What can hang from each mark:
puzod: lizoguv paketag
zalinu: lizoguv
paketag: ninug puzod zalinu
zedov: paketag
lizoguv: puzod zalinu zedov
ninug: lizoguv paketag

In the rows, 128 means zero.
Known rows, with every way that one mark hangs from another:
ninug{lizoguv{zedov} paketag{puzod zalinu}}: [133 137 133 127 123 176 151 147 108 114 129 123 175 111 133 100]
lizoguv{zalinu}: [124 129 121 140 128 145 120 129 120 111  99 128 126 126 131 118]
zalinu{lizoguv{puzod{paketag{ninug}} zedov}}: [112 123 100 125 113 162 140 124 127 151 142 102 117 131 132 122]
zedov{paketag{ninug puzod}}: [147 157 125 118 112 211 196 143 107  96 189 114 147 122 136 124]
zalinu{lizoguv}: [114 132 109 126 118 121 119 122 128 134 159 116 128 128 126 134]
zedov{paketag{ninug puzod zalinu}}: [147 153 125 120 107 201 198 146 106  73 170 116 228 117 137 125]
puzod{lizoguv{zedov} paketag{zalinu}}: [151 122 115 142 130 161 146 123 173 136  81 126 182 122 126 120]
zedov{paketag{ninug puzod zalinu{lizoguv}}}: [134 156 105 118  96 192 189 139 107  80 202 103 228 117 136 132]
zedov{paketag{puzod}}: [147 160 125 124 117 198 195 140 110 117 150 126 152 122 136 125]
zedov{paketag{ninug{lizoguv} puzod zalinu}}: [128 151 120 116 109 209 194 144 107  82 230 112 199 113 132 110]
zalinu{lizoguv{zedov{paketag{ninug puzod}}}}: [136 158  98 122  99 211 213 138 112 122 189 101 144 121 136 127]
paketag{ninug puzod zalinu}: [133 143 128 122 109 141 129 152 102  59 155 115 224 119 137 128]
paketag{puzod{lizoguv} zalinu}: [151 144 123 135 122 147 132 145 127  85 119 125 206 118 134 124]
lizoguv{puzod zedov}: [120 121 116 130 122 139 163 133 110 158  73 127 123 130 135 120]
paketag{puzod}: [134 150 128 127 122 140 127 147 108 103 134 125 151 124 135 127]
zedov{paketag{ninug puzod{lizoguv}}}: [162 155 122 126 119 225 200 140 129 102 194 111 122 121 134 120]

Rows:
[146 145 109 145 118 194 149 148 120  91 117 109 114 120 139 110]
paketag{ninug puzod{lizoguv{zalinu zedov}}}
[108 118 112 130 126 158 148 129 129 151 113 125 175 122 129 103]
ninug{lizoguv{puzod{paketag{zalinu}} zedov}}
[160 156 113 138 118 242 191 140 119  86 164 110 120 119 137 110]
zedov{paketag{ninug puzod{lizoguv{zalinu}}}}
[134 123 114 123 108 201 235 132 109 128 109 117 200 125 137 117]
lizoguv{puzod zedov{paketag{ninug zalinu}}}
[106 122 112 129 131 167 144 126 130 174 132 123  95 128 128 101]
ninug{lizoguv{puzod{paketag} zedov}}
[102 124 105 141 132 185 135 127 120 157 102 122  92 126 131  92]
ninug{lizoguv{puzod{paketag} zalinu zedov}}
[116 126 109 125 117 199 231 128 113 158 129 127 179 120 132 103]
ninug{lizoguv{puzod zedov{paketag{zalinu}}}}
[162 151 119 126 113 217 202 142 126  78 176 112 202 116 135 121]
zedov{paketag{ninug puzod{lizoguv} zalinu}}
[100 113 113 124 114 152 162 138 106 124 153 114 168 122 133 105]
paketag{ninug{lizoguv{puzod zedov}} zalinu}
[111 145 110 136 118 187 141 150  99  95 172 109 109 118 136  99]
paketag{ninug{lizoguv{zalinu zedov}} puzod}
[120 132 101 122 107 174 199 122 108 136 133 118 211 125 132 127]
zedov{paketag{zalinu{lizoguv{puzod}}}}
[139 137 109 142 122 213 214 123 127 144  83 128 127 124 132 112]
lizoguv{zalinu zedov{paketag}}
[134 131 114 128 119 198 232 127 114 173  88 128 127 129 136 116]
lizoguv{puzod zedov{paketag}}
[164 145 132 143 135 200 120 143 118  99  97 120 102 116 135 103]
ninug{paketag{puzod{lizoguv{zalinu}}}}
